Each row was made from one path, in order. Every step used is in the known rows, and no mark comes twice. Write each row's path.
Known rows
dugu, gudo, nufika, kezeg: [-13  -5 -11  -7 -11  -6   4  22  -3  -1 -25 -12   5   9  -9  -5 -10  -8
   4  11   9  16   2  27]
gudo, nufika, kezeg, pekez: [-16  -6  -9  -1 -17   4   7  17   8  -8 -16 -15   1  18  -2  -3   2   6
   6   1   4  19   7  16]
mogal, pekez, gudo, nufika: [ -2   4  -4  12   4   6   1   0   2 -14   9   3   1  -2   9   0  -2   0
  -5   6   8  -1  15  -7]
pekez, kezeg, nufika: [ 11 -24  -7   6 -13   3  -4   7   8   9  15   2  -5 -13  11  16   3  -3
   3   3  -8   2 -10 -20]
kezeg, pekez, mogal: [  5  -4   1  -7 -16  13  -5   0   8  13   2  10  -6  17  17  -6  11  13
   5  -9   3 -12   3  -8]
sado, mogal: [-18  -8  21  -8  14  -6   0   0 -19  21   9   8   8   4   9   6  13   3
   0  -1   0   8   5  -4]
nufika, kezeg, pekez: [ -1 -10  -6  -6 -28   2   5  10  11   9  -6   4   3  13   3  -8  10   1
  11   4   0   8   2   7]
gudo, nufika, kezeg, pekez, mogal, maba: [ -2   9   0 -10  -4  25  10  16   7 -28  -7  17  -8  26  -6 -11   3  13
   9  -8   9   3   0  13]
sado, mogal, nufika, gudo, pekez: [-20  22  26  -4  40  -2  -6  -8 -18  -3  -8 -11   8   5 -17   7   6  10
 -29  -4  -8   9   3  -8]
gudo, nufika, mogal, pekez: [-12  15  -4   9  23  -9  13  -5  -4 -28  -5 -15   4  -5  12   4 -10   3
 -17  -2   8  -2  15   3]
maba, mogal, nufika: [ -4  14  11  -4   6  -8  -2 -10 -13  -8   8  -5  14  -4   5   9  11  -9
  19   1   1   5  -1  14]
kezeg, pekez, gudo, dugu: [ -3 -15 -10   9 -26  -9 -10  -8  14  21  -1   2 -13   7   1 -15  -7   0
   9 -12  -7  -2   0   5]
dugu, gudo: [  5 -10  -9  -8 -18  -9  -7   7  -3  29  -6   7   5  12   0  -4  -6 -10
   9   6   8  -2  -3   9]
dugu, gudo, nufika: [-11  -5 -12  -4  -7  -7  -6  14  -6  11 -15 -11   2  17  -5   2 -14  -6
   3   3  13   9   3  18]
sado, mogal, nufika, kezeg: [-23   3  26 -15  22  -4   5  -2 -13 -18   2  11  11   3   8   6  17  -2
  -1  11 -12  11   5  10]
kezeg, nufika: [  1  -8   4   2 -15   0   0   7   2  11   4   1   5   4  14   9   6  -6
  17   4  -3   6  -4  -5]
maba, mogal, pekez: [  3  15   5   4  -2   1  11  -5  -7   3  11  -1  18 -14  14   7   6  -5
  14   6   9  -4   2   1]
kezeg, nufika, mogal, maba: [ 12   6   6  -1   9   1   8  -5  -3 -15   8  13  -6   4  -6  -2  -6  -4
  14  -5   2  -6  -7   3]
nufika, kezeg, pekez, mogal, maba: [ 14   5   2 -15 -14  23   8   8   9  -9   2  35  -6  22  -2 -16  10   9
  16  -4   4  -8  -5   6]
nufika, kezeg, pekez, gudo: [ 10 -17  -6  -2 -30   7  -2   3  14   9   1   8  -9   5  -4 -20  11   1
  10   8  -1   1   8   2]
kezeg, pekez: [  2 -10  -7  -3 -24   1  -4   3   9  22   4   4   0  21   7  -2   7   4
  11  -5   3   1   2  -1]
dugu, gudo, nufika, mogal: [-11  -1 -11  -1  11 -16  -2   1  -9  -5 -22 -24  -6   6  -9  -6 -20  -3
  -9  -2  12   0   8  21]
pekez, mogal: [ 1 -1  7 -7 -1 -1 -2  2 -7 10  2 16  2  2 19 -3 14  4  3 -7  3 -5  0 -8]
sado, mogal, nufika, gudo: [-16  15  23 -13  35  -1  -4  -3 -21 -10   4  10   8   4  -4   5  16   1
 -12  -5  -3  12   1  -1]
dugu, gudo, pekez, kezeg, nufika: [ 14 -21 -13   9 -17   6 -12   5  15  27  -6 -22  -9  -5 -13  13 -21   1
 -12  12  -8 -11 -10 -19]
mogal, nufika, gudo, dugu: [-15  19  -3  -1  10 -23  -4  -4  -6 -12 -14   5   8   0  -2  -1  -3 -12
  -5 -16 -10  16 -12  16]
sado, mogal, nufika, gudo, pekez, kezeg: [-10   6  15   1  41   1 -10  -9 -11  -4   2  -9  -2 -11 -20  13   4  13
 -43  -5 -13   4  -2 -25]

Which path is each row?
[ 16   2   4  13   6   7   4 -15   9 -21  13  -1 -10 -20  14  -4  -4  -2
  -1  11  -3 -23  12 -14]
kezeg, nufika, mogal, pekez, gudo
[  1  -3   5   3   4 -10   4  -5  -2  -6  -2 -12  -4  -8  10   3  -1  -3
   6   0  -3  -2   1  -1]
kezeg, nufika, mogal
[-11   6  -3   7  -7 -12   1  10  -1   5 -16  -6   2  -6  -1   0  -7  -9
   7 -13  -8  17 -17   7]
kezeg, nufika, gudo, dugu
[ -4  10   5  -8 -12   6   4  -4   5 -19  -2 -10   7   4  -2  -1  11  -1
  23   8  -3   5   1  23]
maba, mogal, nufika, kezeg, pekez
[ 13 -17  -6   2 -25   6 -12  -4  11  20  12   9 -11  12   0 -14   8   3
  10  -1   3  -6   8  -7]
kezeg, pekez, gudo
[-13   4  20  -3  17   5   8  -4 -10   7  16  15  13   0  21  10   8   5
  -6   6   0  -5   9 -12]
sado, mogal, pekez
[ 13   8   6   9  -2   6   3 -12  -5   2  20   4   7 -22   7  -5   7  -5
  15  10   8 -12   9  -4]
maba, mogal, pekez, gudo
[ 16 -12 -11   4  -4   5  -4  13   4   5   6   1  -5 -18  -4   8   6  -2
  -8  -4  -5   9 -14 -22]
pekez, kezeg, nufika, gudo
[  6  17   0   8  23  -3  -6 -10  -7  -7  -3 -25   4 -25 -27  10   2   3
 -23  -6  -5   4  -8 -11]
maba, mogal, nufika, gudo, pekez, kezeg
[  8   1  -7   5   9   9  -2 -10   5 -23   5   3 -25  16 -23 -19 -11   9
   0 -14  12  -8  12   9]
kezeg, pekez, gudo, nufika, mogal, maba
[ -6  11 -12   4  14  -5   7  -2   0 -19 -15 -18  -1   2   2  -2 -25  -2
 -15   7  13 -12  13  13]
dugu, gudo, nufika, mogal, pekez
[ 13 -17 -11  11   2  -3  -7  -7  12  11 -12 -34 -19 -16 -16   6 -27   5
 -23   7  -8 -21  -4 -14]
dugu, gudo, pekez, kezeg, nufika, mogal
[ 11 -20 -17   5 -12  -6 -12   1   7  35  -7 -13  -6  -4 -17   4 -17   1
 -22   5  -2 -10  -6 -15]
dugu, gudo, pekez, kezeg
[-13   8  -8   3  -1 -24   1   6  -8  14 -16   2   7  -6  -5  -8  -3  -9
  -2 -20  -2  19 -13  11]
nufika, gudo, dugu
[ 15  -6 -12   9  15  -9   8 -14   7 -12  13   5  -4 -26  14   4  -4   2
 -25   0  -3 -18   4 -21]
nufika, mogal, pekez, kezeg
[ -6   1  22 -12  19   4   4   0 -19  12  19  33   6  15  -5   1   9   2
   9  -6   5   5  -4  -1]
sado, mogal, maba
[ 15  11   3  -7   0  12  -5   0  -1  18  -8  17  -4  21 -18 -10 -15   5
  -3  -2   9 -21  -7  -1]
dugu, gudo, pekez, mogal, maba
[  8  -5  -2  -6 -17   9  -8  -6  17 -18   4  11  -8  10  -2 -13  11  -2
   9  11  -8  -2   8   7]
mogal, nufika, kezeg, pekez, gudo
[ -7  14  11  -8   3  -7   7  -3 -10 -20  -3  -5  16 -12   1   2  14 -12
  21  10  -4  12  -2  23]
maba, mogal, nufika, kezeg
[ 15  -3  -1  12  -6  16   8  -2   7  -7  23  -8   5 -31  15  21   0  -1
  10  11  -3 -10  -7 -19]
maba, mogal, pekez, kezeg, nufika
[  5   2 -16  16  -2   1   6   5  14 -10   1   1  -2 -27   8  11 -14  -4
 -13  -7 -14   0 -18 -16]
mogal, pekez, kezeg, nufika, gudo, dugu
